What can hang from each mark:
kalum: potisam rapav
zezu: nebop
tuned: nebop pitil rapav tefig
rapav: figozen kalum tuned
geba: nebop savim
savim: gises
nebop: geba
potisam: kalum
figozen: rapav

Known rows, with every way that one mark hangs from another:
tuned[nebop[geba[savim]] pitil rapav]: [ 2.03  2.19 -1.20  2.05 -4.38 -0.57  0.90 -0.60  1.08 -0.34 -2.50  1.25
  2.57  0.57 -0.16  1.91  0.26 -0.73  0.86  1.30 -1.96  2.97 -0.72 -0.01]
nebop[geba]: [ 0.53  1.25 -0.51  0.93 -1.53  0.64  0.74 -0.69  1.19  0.12 -2.26  2.86
  0.34  0.18 -1.06  1.07  0.52 -0.25 -0.68 -0.77 -1.48  0.90 -0.66 -1.02]
figozen[rapav[tuned[nebop tefig]]]: [-1.03  0.27 -0.49  0.89 -0.37 -1.23 -0.64 -0.70 -0.55  0.97 -2.74  1.75
  2.28 -0.45  1.21  1.25 -0.07 -0.13  0.48  0.89  0.36 -1.02 -2.12 -2.05]
kalum[potisam rapav[tuned]]: [ 1.14  0.21 -0.20  1.99 -0.96  0.16  0.30 -0.91  2.79 -0.23 -1.20 -0.02
  1.61 -2.48  0.17 -0.52  0.87  0.78 -0.69  1.38 -0.31  0.03  0.60 -0.50]
figozen[rapav]: [-1.13  0.90 -0.06 -0.26  0.82  0.30 -0.06 -0.17  1.18  1.03 -2.48  2.85
  1.10  0.06 -0.13  0.86 -0.09  0.23 -0.92 -1.12  0.14 -1.58 -0.99 -0.69]
rapav[figozen kalum[potisam] tuned[tefig]]: [-0.29 -0.14 -2.13  1.07 -1.53  0.39 -0.57 -0.77  1.16  0.17 -2.52  0.56
  1.73 -2.27  0.81 -0.72  0.20  0.01 -0.96  1.15  0.43 -0.93 -0.49 -1.82]
zezu[nebop[geba[savim[gises]]]]: [ 2.07  1.36 -0.91  3.96 -5.29  1.90  1.80 -1.13 -0.38 -1.16 -1.96  2.41
  0.07 -0.08 -0.28  2.64  1.25  0.37 -1.46  0.21 -3.83  3.65 -0.18 -1.66]
potisam[kalum[rapav[figozen tuned[pitil]]]]: [ 2.04  1.44  1.54  0.29  1.28 -0.15 -0.54 -0.30  2.74 -0.89 -1.71 -0.76
  1.92 -2.88 -0.41 -1.09  0.83  0.75  0.54  1.48  0.68  0.06  1.19  0.37]
savim[gises]: [ 2.11  1.29 -0.86  0.71 -3.03  0.07  0.81 -0.72  0.54  0.75 -2.25  1.79
  1.33 -0.02  0.52  1.34  1.04  1.12 -0.32 -1.13 -1.08  1.13 -1.55 -1.18]
kalum[potisam rapav[tuned[pitil tefig]]]: [ 2.03  0.78 -1.08  0.12 -2.12 -0.29 -0.32 -1.06  0.57 -0.22 -1.10 -0.05
  3.85 -2.51  1.75 -0.35  0.79  0.50  0.27  0.78  0.33  0.16  0.12 -2.45]
geba[nebop]: [ 1.52  1.44 -1.20  0.74  0.93  1.30  0.27 -1.11  1.14  1.41 -2.86  1.70
  1.37  0.36  0.67  1.84  0.89  0.90  0.12 -0.67 -1.73 -0.23 -0.41 -0.77]
kalum[rapav[figozen]]: [ 0.49  1.36  1.40 -1.31  3.13  1.58 -0.38 -0.22  2.77  0.32 -2.44  0.10
  0.06 -0.74 -0.62  0.23  1.41  0.82 -0.47  0.65 -0.72  0.05 -0.70 -0.21]
tuned[nebop pitil rapav[kalum] tefig]: [ 1.16  1.58 -3.49 -0.92 -3.03  0.53 -0.40 -0.29  0.68  0.83 -3.16  0.93
  4.53  0.86  1.94  1.02 -0.23 -0.18  1.00  2.31  0.66  0.44 -1.61 -1.50]
zezu[nebop[geba[savim]]]: [ 0.92  1.34 -1.06  3.14 -2.86  1.93  1.17 -1.11  0.36 -0.77 -2.04  2.93
  0.10 -0.03 -0.77  2.36  0.80 -0.08 -1.67  0.16 -3.02  2.86  0.33 -0.96]
potisam[kalum[rapav[figozen tuned[nebop]]]]: [ 1.01  0.60  1.33  1.38  1.52 -0.01 -0.53 -0.42  2.97 -1.12 -1.99 -1.65
  0.60 -2.37 -1.10 -0.57  1.08  0.93  0.85  3.64 -0.17  0.74 -0.17  0.44]
figozen[rapav[tuned[pitil tefig]]]: [-0.04  1.06 -0.28 -0.23 -0.77 -1.36 -0.65 -0.73 -0.67  1.12 -2.58  2.61
  3.75 -0.90  1.91  0.73 -0.41 -0.33  0.30 -1.33  1.42 -1.64 -0.80 -2.13]
tuned[tefig]: [ 1.25  1.05 -1.77 -1.11 -0.81  0.41 -0.35 -0.82  0.61  0.81 -2.49  2.37
  1.90  0.38  0.94  1.22  0.72  0.83 -0.54 -1.37 -0.04  0.37 -2.26 -2.77]
rapav[figozen kalum tuned[nebop pitil]]: [-0.09  1.38 -1.01  1.27 -1.20 -0.96 -0.21 -0.73 -0.75  1.47 -3.03 -0.38
  2.75 -1.37  1.07  0.27 -0.10 -0.67  1.80  1.62 -0.14 -0.04  0.41  1.32]
rapav[kalum[potisam] tuned[nebop]]: [-0.22 -0.09 -2.88  3.33 -4.21 -0.60  0.60 -1.04  0.42  0.58 -1.92 -0.08
  2.29 -1.93  0.69 -0.06 -0.12  0.00  0.34  2.58 -0.61  0.05  0.12  0.19]
potisam[kalum[rapav[figozen]]]: [ 1.14  1.05  1.18 -0.88  2.50  1.71 -0.50  0.05  3.76 -1.37 -1.92 -0.44
 -0.02 -1.80 -1.78 -0.83  1.24  1.39 -0.71  1.58 -0.17  0.28 -0.24 -0.45]
nebop[geba[savim[gises]]]: [ 2.32  1.32 -0.31  3.36 -6.19 -0.31  1.85 -0.79  0.14 -1.13 -2.50  1.50
  0.15 -0.36 -0.52  1.98  1.43  0.32 -0.99 -1.09 -3.53  3.03 -1.41 -1.83]
kalum[potisam]: [ 0.76  0.82 -2.09  0.41 -1.66  0.61  0.28 -0.96  1.31  0.60 -1.23  1.92
  1.48 -0.99 -0.26  0.21  0.19  0.60 -0.84 -0.52 -0.42  0.27 -0.26 -0.77]
zezu[nebop]: [ 0.66  1.43 -1.53  0.63  0.36  2.24  0.21 -0.94  0.75  1.01 -1.73  3.12
  1.34  0.34  0.32  1.68  0.39  0.72 -0.99  0.04 -0.77  0.99  0.10 -0.32]
tuned[pitil rapav[figozen]]: [ 1.51  2.38 -0.24 -1.86  1.79  0.60 -0.78 -0.11  2.99  1.45 -2.54  2.15
  2.52  0.48  0.28  0.52  0.05 -0.16  0.24 -0.09  1.02  0.09 -0.33  0.94]

Rows:
[-1.12  0.59 -0.29  2.88 -1.68 -0.09  0.45 -0.53  0.55  0.06 -3.22  0.48
  0.19 -1.01 -0.89  0.47  0.29 -1.10  0.77  2.58 -1.58  0.48 -0.08  0.54]
rapav[figozen kalum tuned[nebop[geba]]]
[ 0.73  0.23 -3.95  0.02 -2.89  1.70 -0.27 -0.18  3.35 -0.12 -2.32  1.72
  2.80 -0.24  0.83 -0.21 -0.03  0.44 -1.78  1.85  0.82 -0.42 -1.18 -2.34]
tuned[rapav[kalum[potisam]] tefig]
[ 0.35  0.23 -4.38  0.30 -3.44  1.42 -0.18 -0.39  2.10 -0.01 -2.33  0.72
  3.03  0.04  0.90  0.23 -0.15  0.28 -0.45  3.59  0.33  0.33 -1.71 -1.91]
tuned[nebop rapav[kalum[potisam]] tefig]
[ 3.36  1.37 -1.07  3.17 -3.62  0.42  1.43 -1.27  0.03  0.15 -3.24  0.24
  1.16 -0.15  1.20  2.63  1.82  1.58 -0.35 -1.00 -3.81  1.92 -1.21 -1.66]
geba[nebop savim[gises]]
[-2.15 -0.07 -2.03  0.89 -1.86  1.25  0.42 -0.12  1.15  0.09 -2.08  1.68
  1.45 -1.40 -0.27 -0.43 -0.71  0.00 -1.69  0.81  0.08 -2.09  0.08 -0.87]
figozen[rapav[kalum[potisam]]]
[-1.73 -0.01 -0.59  2.22 -1.01 -0.54  0.32 -0.17  1.48  0.85 -3.34  1.84
  1.58 -1.08  0.55  0.14 -0.42 -0.14 -1.12  0.43  0.45 -2.34 -0.04 -0.09]
figozen[rapav[kalum tuned]]
[ 1.00  1.91 -1.77 -0.58 -3.25  0.04  0.08 -1.00 -2.23  0.21 -2.07  1.81
  2.74  0.34  0.65  1.67  0.37 -0.82  1.70  0.40 -1.20  1.73 -1.54 -2.65]
tuned[nebop[geba] pitil tefig]
[ 1.38  0.59  1.74  0.97  2.00  0.23 -0.53 -0.21  4.14 -1.19 -1.97 -0.65
  0.39 -2.61 -1.29 -1.01  1.16  1.08 -0.53  1.96  0.35  0.08  0.33  0.02]
potisam[kalum[rapav[figozen tuned]]]
[ 0.93  0.64 -2.96 -0.50 -1.81  1.34 -0.39 -0.04  3.43  0.40 -3.48  2.11
  2.66  1.02  1.01  0.69  0.18  0.52 -1.40  1.15  0.82 -0.35 -1.95 -2.09]
tuned[rapav[kalum] tefig]
[ 2.29  1.30  0.08  1.49 -1.57 -1.00  0.09 -0.62  1.17 -0.96 -1.50 -1.41
  3.17 -2.45  0.15 -0.21  0.64  0.80  1.88  2.90  0.10  1.04  0.57  0.21]
potisam[kalum[rapav[tuned[nebop pitil]]]]
[-2.27 -0.41 -1.92  3.19 -2.82 -0.46  0.46 -0.52  0.21  0.35 -2.12  0.49
  2.02 -2.01  0.38 -0.29 -0.83 -0.41 -0.11  2.75 -0.01 -1.67  0.24 -0.09]
figozen[rapav[kalum[potisam] tuned[nebop]]]
[ 0.87  0.84 -0.09 -0.06  1.18 -0.48 -0.99 -0.99  1.16  1.01 -2.88  1.78
  1.33 -0.84  0.87  0.57  0.80  0.28 -0.23 -0.77  0.54 -0.17 -1.57 -1.66]
rapav[figozen tuned[tefig]]
[ 1.09  1.18  0.73  0.29  0.67  0.08 -0.35 -0.79  1.66  0.22 -1.17 -0.64
  2.24 -3.04  0.37 -0.91  0.69  0.11  0.44  1.16  0.05 -0.11  1.41  0.33]
kalum[potisam rapav[figozen tuned[pitil]]]
[ 1.71  0.40  0.20  2.23 -0.86 -0.58  0.12 -0.63  2.51 -1.13 -1.70 -1.26
  1.49 -2.14 -0.58 -0.18  1.02  1.26  0.83  3.39 -0.32  0.95 -0.24 -0.15]
potisam[kalum[rapav[tuned[nebop]]]]
[-1.35  0.32 -1.70  1.98 -3.11 -0.53  0.35 -0.45  0.14  0.49 -1.97  1.38
  3.40 -2.57  1.06 -0.72 -1.03 -0.65 -0.46  0.73  0.91 -2.27  1.54 -0.03]
figozen[rapav[kalum[potisam] tuned[pitil]]]
[-0.86  0.57 -1.42  0.56 -2.28 -0.79 -0.32 -0.42 -0.67  0.79 -3.20  1.86
  3.83 -1.19  2.16  0.30 -0.65 -0.51 -0.06 -0.17  1.19 -2.27 -0.33 -2.05]
figozen[rapav[kalum tuned[pitil tefig]]]
[-0.57  0.71 -2.57  0.50 -0.62  1.72 -0.24  0.01  3.10  0.32 -2.41  0.13
  1.47 -0.43 -0.46 -0.21 -0.16 -0.19 -0.11  3.89  0.05  0.10 -0.49  0.90]
tuned[nebop rapav[figozen kalum[potisam]]]
[ 0.50  0.41  0.94  1.07  1.48  0.54 -0.32 -0.76  2.97 -0.12 -1.40 -0.41
  0.63 -2.82 -0.39 -0.84  1.04  0.54 -0.60  1.62 -0.28 -0.17  0.61  0.04]
kalum[potisam rapav[figozen tuned]]
[-0.68  0.51 -1.97  0.22 -0.80  1.69  0.09 -0.40  1.64  0.28 -2.16  0.76
  0.62 -1.57 -0.54 -0.62  0.10  0.18 -1.08  0.81 -0.49 -0.52  0.21 -0.10]
rapav[figozen kalum[potisam]]
[ 0.53  0.50 -3.22  0.86 -2.58  1.51  0.24 -0.10  4.15  0.21 -2.16  1.62
  2.24 -0.37  0.00 -0.36 -0.20  0.41 -1.69  1.99  0.51 -0.44 -0.04 -0.08]
tuned[rapav[kalum[potisam]]]
[ 0.18  0.54  0.64  1.45  0.97  0.34 -0.24 -0.80  1.73  0.00 -1.32 -1.47
  0.88 -2.59 -0.22 -0.41  0.96  0.32  0.72  3.30 -0.74  0.48  0.11  0.46]
kalum[potisam rapav[figozen tuned[nebop]]]
[ 1.13  1.83  0.48  0.16  0.79 -1.18 -0.49 -0.85  0.58  1.67 -2.40  1.39
  2.32 -1.28  0.86  0.38  0.21 -0.24  0.89 -1.20  0.53 -0.16  0.44  0.83]
rapav[figozen tuned[pitil]]
[-0.12  0.64 -2.19  0.10 -0.22  1.98 -0.33  0.14  4.45  0.18 -2.44  1.22
  1.31 -0.57 -0.56 -0.77 -0.14  0.07 -1.54  2.25  0.61 -0.70  0.03  0.57]
tuned[rapav[figozen kalum[potisam]]]
[ 0.34  0.96  0.31 -0.72  1.92  2.04 -0.22 -0.42  2.68 -0.31 -1.31 -0.29
  0.22 -1.98 -0.85 -0.57  1.14  0.81 -0.85  1.35 -0.69  0.07  0.04 -0.50]
kalum[potisam rapav[figozen]]
[ 1.67  1.92 -1.77  1.16 -5.28 -0.74  0.73 -1.19 -2.54 -0.66 -2.48  0.87
  2.57 -0.09  0.80  2.19  0.66 -0.53  1.04 -0.14 -2.51  3.11 -1.65 -2.77]
tuned[nebop[geba[savim]] pitil tefig]
[ 0.12  1.10 -1.09 -0.34  1.04  1.65 -0.47  0.20  4.50  0.86 -3.49  1.52
  1.08  0.53 -0.35  0.19  0.16  0.22 -1.19  1.44  0.57 -0.61 -0.74  0.76]
tuned[rapav[figozen kalum]]
[ 2.27  1.24  0.02 -0.28 -0.91 -0.59 -0.44 -0.83  0.55  0.33 -2.19  0.32
  3.67 -1.43  1.97  0.45  0.98  0.59  0.59  0.11  0.36  0.14 -0.59 -2.32]
kalum[rapav[tuned[pitil tefig]]]
[ 1.08  1.19 -3.44  0.18 -3.36  0.97  0.29 -0.20  2.70  0.47 -1.88  1.47
  3.75 -0.65  0.68 -0.36 -0.55 -0.10 -0.69  1.52  0.79 -0.29  0.77  0.17]
tuned[pitil rapav[kalum[potisam]]]
[ 0.88  1.67 -2.03 -2.20 -0.05  1.34 -1.09  0.05  2.25  0.75 -3.47  1.55
  3.30  0.41  1.35  0.21 -0.04 -0.18 -0.24  0.86  1.25 -0.50 -1.08 -1.31]
tuned[pitil rapav[figozen kalum] tefig]
[ 1.69  2.21 -0.95 -2.89  1.41  0.81 -1.40 -0.19  2.27  1.13 -2.82  2.32
  3.20  0.68  1.08  0.72  0.24  0.02  0.07 -0.13  1.39  0.12 -1.43 -1.32]
tuned[pitil rapav[figozen] tefig]
[ 2.33  1.98 -2.13 -2.03 -1.07  0.24 -0.74 -0.45  1.90  1.10 -2.57  2.70
  4.08  1.02  1.63  1.03  0.13  0.32 -0.05 -0.52  1.24  0.39 -1.59 -1.93]
tuned[pitil rapav tefig]
[ 2.67  1.19  0.34  1.09 -1.13 -0.69  0.06 -0.50  2.40 -0.99 -1.53 -0.36
  2.90 -2.65  0.06 -0.70  0.71  0.96  0.36  1.12  0.58  0.33  1.06 -0.34]
potisam[kalum[rapav[tuned[pitil]]]]
[ 0.38  1.34 -0.55  0.81 -0.76 -0.66 -0.18 -0.58  0.64  1.32 -3.12  0.74
  2.49 -1.61  0.98 -0.10 -0.09 -0.41  0.56 -0.14  0.38 -0.75  0.78  0.92]
rapav[figozen kalum tuned[pitil]]
[ 0.57  1.66 -0.42 -0.69  2.01  0.68 -0.67 -0.24  3.07  1.26 -2.78  1.26
  1.16  0.94 -0.48  1.03  0.35  0.11  0.46  2.11  0.16  0.68 -1.70  0.98]
tuned[nebop rapav[figozen]]
[ 1.80  1.29 -0.40  0.05 -1.38 -0.89 -0.39 -1.05 -0.73  0.46 -2.12 -0.67
  3.83 -1.18  2.13  0.96  1.02  0.33  1.93  1.71 -0.17  0.94 -0.97 -1.86]
kalum[rapav[tuned[nebop pitil tefig]]]
[ 1.60  1.56  0.36  1.07 -1.07 -1.16  0.10 -0.99  0.09  0.84 -1.91 -0.88
  3.33 -1.43  1.31  0.75  0.76  0.23  2.06  1.77 -0.58  0.88  0.13  0.34]
kalum[rapav[tuned[nebop pitil]]]
[ 1.44  1.22 -2.27 -0.87 -0.76  0.51 -0.66 -0.46  2.05  0.86 -2.63  1.82
  2.74  1.54  1.04  1.52  0.40  0.38  0.34  1.68  0.39  0.98 -2.90 -1.84]
tuned[nebop rapav tefig]
[-0.31  1.27  0.39  0.81 -0.37 -1.54 -0.13 -0.66  0.10  1.45 -2.31  2.41
  3.02 -1.09  1.06  0.63 -0.49 -0.38  0.29 -1.21  0.89 -1.71  0.30  0.08]
figozen[rapav[tuned[pitil]]]
[ 1.16  0.54 -0.23  0.86 -0.60 -0.44 -0.29 -0.95  0.68  0.12 -2.36 -0.51
  2.35 -0.92  1.39  0.93  1.34  0.80  0.92  2.22 -0.57  0.80 -1.88 -2.19]
kalum[rapav[tuned[nebop tefig]]]
[-1.10  1.35  0.42  2.17 -1.92 -1.43  0.47 -0.72 -1.31  0.49 -2.12  1.97
  2.26 -0.89  0.01  1.11 -0.58 -1.63  1.55  0.93 -0.62 -0.34  0.16  0.01]
figozen[rapav[tuned[nebop[geba] pitil]]]
